Known rows, with every step that occurs
j/q/r/h: 3.57  0.11  1.85  1.35  -0.55  2.74  2.22  0.60  1.94  -1.41  0.71  -2.75  -2.39  -1.13  0.04  1.08  -1.67  0.62  -0.36  -2.81  0.26  -0.44  1.61  1.84  1.76
h/r/e: 2.07  0.64  -1.14  -1.44  -0.03  -0.08  -1.69  -1.55  3.46  0.73  1.40  1.97  -2.57  -3.20  -2.27  -1.36  -0.36  -0.15  -1.89  -1.61  -0.86  2.17  2.58  4.06  1.05
h/r/q/j/e: -2.95  0.63  -2.86  -2.26  -0.72  2.33  0.43  -3.51  3.17  -0.59  4.61  -1.32  1.01  -0.88  -3.22  1.30  -1.94  -3.32  -0.45  -0.48  -0.80  0.03  2.54  3.00  0.12
p/t: 0.29  0.99  -1.27  3.59  1.96  -1.80  1.71  0.32  -1.03  0.34  -2.14  2.88  1.37  -2.37  3.03  -0.99  0.11  -2.59  0.98  1.48  0.16  4.37  1.81  0.16  -1.76
j/e/r/q/t/p/z: -1.25  -3.17  -0.80  -1.77  -2.01  0.08  -2.87  3.10  -5.40  -2.57  -4.63  1.18  3.48  2.07  -1.25  1.56  0.58  1.34  -5.37  3.54  -1.93  -0.17  0.40  -4.30  -0.34
z/p/t/q/r/h: 0.55  0.53  2.77  -1.67  0.55  -1.65  1.73  1.77  0.03  -0.06  -0.78  -1.35  -2.20  3.18  3.53  -0.10  1.01  0.16  0.09  0.99  1.89  -3.17  -5.02  -1.64  2.15
x/j/q/t: 1.05  -1.35  1.41  3.88  -0.59  1.84  1.32  0.74  -2.76  2.50  1.39  1.76  -1.71  -0.79  -1.87  -1.27  1.64  1.25  2.89  -0.56  0.13  2.57  3.20  0.84  -0.44
r/e/j: 1.63  1.78  -0.68  0.28  2.22  -1.44  -1.64  -3.46  3.06  0.57  1.12  -1.30  0.19  -2.21  -0.88  -0.77  -0.07  0.33  2.22  -2.30  -0.37  -1.21  0.40  0.77  -0.31
h/r/q: -0.92  -0.11  -0.76  -1.96  1.09  1.53  -1.44  -4.36  0.27  -0.95  0.62  1.72  -1.51  -1.75  -0.74  1.01  2.01  -3.58  -1.41  1.20  -0.55  0.54  3.40  2.76  0.74
x/j: 0.07  -0.68  0.32  1.09  1.29  0.55  -0.08  -3.31  0.24  2.21  0.71  2.08  -2.35  -1.10  1.24  0.76  3.23  -1.13  2.91  0.42  1.68  3.17  3.48  3.75  -2.81
z/p/t/q/j/e/r/h: -3.23  0.99  -0.02  -4.01  1.41  -1.16  2.09  1.53  3.32  -0.28  2.82  -0.51  -1.19  0.49  0.69  1.87  -0.76  0.83  -1.92  -1.21  1.48  -2.45  -4.13  -3.20  -0.60
j/q/t: 1.65  0.59  0.34  4.57  -0.26  2.51  1.33  1.75  -1.95  0.96  -0.16  1.12  0.38  -0.80  -1.35  -1.46  -0.05  -0.05  -0.07  -0.29  -0.39  2.34  2.01  0.41  0.61
e/j/q/t: -0.31  0.44  1.03  2.83  1.55  1.48  1.24  0.37  -1.61  1.29  1.69  0.25  1.80  -1.55  -1.17  -0.44  0.65  -1.38  1.62  -2.00  -2.27  0.02  1.04  -1.29  0.29
t/q/r/h: 0.67  -0.60  1.34  -2.74  -0.03  1.75  0.51  0.51  2.27  -1.72  0.66  -1.80  -2.65  4.05  2.17  1.45  0.41  2.11  -2.05  0.15  1.87  0.45  -1.53  3.09  0.80
r/h: 2.00  2.25  1.19  0.77  2.46  2.64  0.93  -2.24  2.64  -1.71  1.41  0.44  -2.87  -1.20  0.88  0.37  -0.43  0.94  -3.30  -0.28  1.52  1.76  1.93  2.94  0.69
q/j/e/r/h: -0.77  0.64  -0.42  -2.79  0.38  1.62  2.26  -0.07  6.63  -1.96  4.26  -0.13  -1.00  -2.54  -1.72  3.11  -3.11  1.42  -4.67  -2.74  -1.71  1.56  1.42  0.71  -2.29
e/r/q/j: -1.37  1.39  0.49  -1.85  -0.52  0.25  -0.03  -4.56  3.68  -2.44  -0.30  0.40  -0.08  -3.86  -0.42  4.37  -0.16  -1.17  0.41  0.24  -2.54  -1.26  2.27  -2.39  -3.66
r/e: 3.67  1.70  -1.48  2.07  0.56  -0.55  -1.37  -2.13  2.65  0.18  -0.21  -0.54  -1.53  -1.69  -1.25  -1.49  -0.82  1.72  0.55  -0.78  1.85  1.24  1.68  2.13  -0.07
h/r/e/j: 0.06  0.54  -0.49  -3.00  1.76  -1.07  -1.99  -3.20  4.17  1.40  2.75  0.92  -0.75  -3.89  -2.19  -0.69  0.33  -1.66  -0.06  -3.38  -2.79  -0.21  1.35  2.78  0.92
z/p: 0.67  2.19  1.04  0.84  2.64  0.47  -0.29  -3.54  0.10  2.62  -0.67  0.54  -2.12  -0.66  2.30  0.98  3.70  -3.96  1.04  1.21  2.28  -2.28  -0.41  1.34  -0.61
r/q/t/p: -0.15  -0.30  0.89  1.47  -1.15  0.55  -0.38  -0.52  -5.69  -3.27  -1.94  0.62  -0.34  3.55  0.11  -0.38  0.82  1.30  -0.79  5.14  1.03  -0.70  -0.12  -1.61  0.82

Rows
-4.14  1.75  -3.04  0.07  1.11  -1.14  1.78  0.09  0.47  3.08  2.03  -2.24  1.37  2.92  1.74  -0.50  -0.25  -2.77  3.17  0.86  4.09  -1.83  -3.86  -0.57  -0.56 -> z/p/t/q/j/e
0.34  -0.22  1.80  1.99  -1.50  1.71  -1.48  2.11  -4.59  -0.32  -4.41  2.25  2.43  0.95  1.30  -1.05  -0.44  -0.46  -3.73  3.09  -0.85  1.80  -0.67  -0.68  0.29 -> q/t/p/z
1.80  0.15  1.02  2.38  -1.70  0.72  -2.66  1.24  -3.37  0.31  -2.35  -2.22  2.88  -1.63  -2.48  -2.22  -2.52  2.42  0.60  -1.95  -0.93  -3.67  -1.32  -3.14  3.08 -> r/e/j/q/t/p/z
1.31  0.10  0.51  -0.35  -0.55  0.46  -0.87  0.99  1.24  1.37  3.74  0.78  0.34  -3.41  -5.53  -2.85  -1.51  0.92  -0.20  -4.09  -4.42  -0.83  1.02  -0.26  3.16 -> h/r/e/j/q/t
-0.77  -3.74  -0.81  -1.80  -0.93  -1.28  -0.27  1.44  -2.15  -0.56  1.44  2.27  0.12  1.61  -3.59  1.16  3.03  2.62  -0.97  1.91  -2.23  1.76  3.20  -2.73  -2.53 -> x/j/e/r/q/t
1.67  -0.89  -1.76  0.29  -2.11  -4.30  -0.27  3.24  0.33  0.06  -2.60  -0.76  0.84  2.24  1.27  -2.16  -1.46  2.62  3.00  0.13  1.29  1.32  -2.10  -0.69  0.18 -> p/t/q/r/e
1.37  0.04  0.15  2.34  -0.95  -0.37  -0.38  1.03  -2.94  -0.78  0.52  -1.66  0.00  0.32  -2.55  -2.03  -1.60  3.43  2.35  -1.38  0.36  -2.91  -1.22  -1.69  1.87 -> r/e/j/q/t/p
0.83  -0.45  1.04  3.82  -1.82  3.31  -1.18  2.55  -5.74  0.14  -4.29  0.67  1.81  -0.27  0.42  -0.89  -0.82  0.00  -1.80  1.13  0.47  0.60  0.51  -0.75  1.77 -> j/q/t/p/z
-4.60  -0.31  -2.27  -3.01  1.10  -2.67  1.09  1.44  1.58  2.37  0.31  0.56  1.17  0.70  1.69  1.96  1.13  -2.06  0.90  0.19  1.24  -1.30  -3.48  -2.92  -3.25 -> z/p/t/q/j/e/r
0.02  -1.04  -0.76  -3.18  -0.33  -2.59  -2.22  -0.73  2.75  0.74  0.44  -3.52  0.60  2.82  0.47  0.16  0.73  1.51  3.23  -2.03  0.13  -2.39  -2.60  0.83  -0.42 -> t/q/r/e/j
0.37  -0.99  1.44  -0.89  -1.96  1.29  -3.11  1.93  -2.46  0.77  -0.48  0.28  1.77  -3.14  -3.75  -2.26  -2.16  0.51  -1.95  -3.20  -3.51  -2.63  -0.50  -1.05  4.26 -> h/r/e/j/q/t/p/z
-1.36  -1.11  1.99  -1.64  -1.98  2.16  -2.87  0.13  -5.07  -1.71  -2.93  2.65  1.59  0.40  -0.99  -0.54  0.26  -1.42  -5.08  3.53  -2.93  -0.55  0.40  -0.93  2.82 -> h/r/q/t/p/z
0.53  2.33  0.82  2.70  2.82  -2.12  1.18  -0.88  -1.65  2.35  -2.04  2.13  -0.10  -1.80  3.14  -0.59  1.96  -4.29  2.00  1.70  1.28  -0.84  -1.23  -1.54  -0.31 -> z/p/t
1.69  0.08  2.33  -0.43  1.01  1.90  2.03  -0.77  2.63  -1.01  2.55  -3.56  -0.65  -1.64  0.62  2.11  -1.04  -0.51  1.12  -4.32  -1.90  -2.93  0.55  0.43  1.21 -> e/j/q/r/h
0.16  -0.07  1.79  1.69  -1.82  1.77  -2.42  -0.23  -5.97  -2.62  -4.75  0.39  2.46  2.01  0.27  -0.67  -0.27  0.22  -2.33  4.50  -0.49  -1.52  -0.35  -2.98  1.82 -> r/q/t/p/z
-0.05  -1.12  -1.13  -1.30  -0.47  -5.01  -0.60  1.85  1.07  0.54  -0.87  -1.67  2.54  1.67  1.61  -1.23  -0.91  1.25  4.43  -1.34  -0.82  -1.17  -3.09  -1.92  -0.36 -> p/t/q/r/e/j
-1.31  -4.00  -2.16  -2.52  1.10  -1.12  -0.19  0.15  0.90  1.95  1.18  2.83  -1.53  -0.97  0.10  3.07  4.11  -0.17  -0.21  -0.49  -0.01  4.22  3.98  1.98  -5.01 -> x/j/e/r
-0.84  3.20  -0.15  1.12  -0.22  1.70  0.66  -6.05  2.42  -1.69  1.08  -2.09  0.35  -1.84  -0.54  1.70  -1.63  -1.78  2.59  0.82  0.41  -1.79  1.85  -0.09  -1.01 -> r/q/j
2.12  0.15  0.19  -0.36  -1.33  -4.95  -0.53  1.83  0.01  2.01  -2.44  -1.91  -0.88  2.72  1.47  -2.01  0.66  0.83  3.89  0.54  2.31  -3.87  -5.03  -2.21  1.41 -> z/p/t/q/r/e
0.46  -0.46  1.03  -0.75  -0.09  -1.10  2.11  3.10  0.64  -1.88  -0.55  -0.12  -0.78  2.71  3.28  -0.28  -1.18  1.85  -0.98  0.67  0.93  1.76  -2.11  0.02  0.85 -> p/t/q/r/h
-1.11  -2.00  -1.24  0.13  -0.65  -2.59  1.10  3.19  -1.28  0.33  -2.86  0.82  1.67  2.90  4.51  -0.05  1.01  -1.27  2.13  1.90  0.55  3.03  -1.56  0.33  -1.68 -> p/t/q/r
-3.42  -0.19  -1.81  -3.35  0.78  -0.62  2.46  2.48  4.23  -2.05  2.77  0.37  0.41  -0.07  0.43  1.67  -2.84  2.72  -3.02  -1.34  0.55  2.65  -1.05  -1.40  -1.73 -> p/t/q/j/e/r/h
4.47  0.14  0.07  0.89  -2.43  -2.21  -0.37  0.48  3.10  0.10  -1.20  -1.58  -0.34  -0.26  -0.88  -0.97  -1.69  1.20  0.97  -0.97  -1.06  0.30  0.41  1.40  -0.44 -> q/r/e
-0.09  -0.68  1.28  1.73  -0.89  0.38  0.85  1.85  -4.24  -1.12  -1.46  2.64  -0.45  2.85  1.58  -0.96  0.70  0.75  -2.31  3.94  0.65  2.50  -0.60  0.85  -0.66 -> q/t/p
-1.98  -0.99  0.89  1.75  0.49  1.44  0.71  0.88  -4.72  -0.20  0.12  0.10  0.73  0.73  0.62  -0.16  1.02  -0.57  1.39  0.14  -0.07  -1.09  -0.58  -0.96  0.29 -> e/j/q/t/p
-3.82  0.41  -4.47  -0.91  0.43  2.29  0.19  -0.93  2.78  1.35  3.38  -2.71  0.78  3.76  0.03  0.82  -0.54  -0.53  0.98  -0.07  4.08  1.92  -0.35  4.21  -2.10 -> t/q/j/e
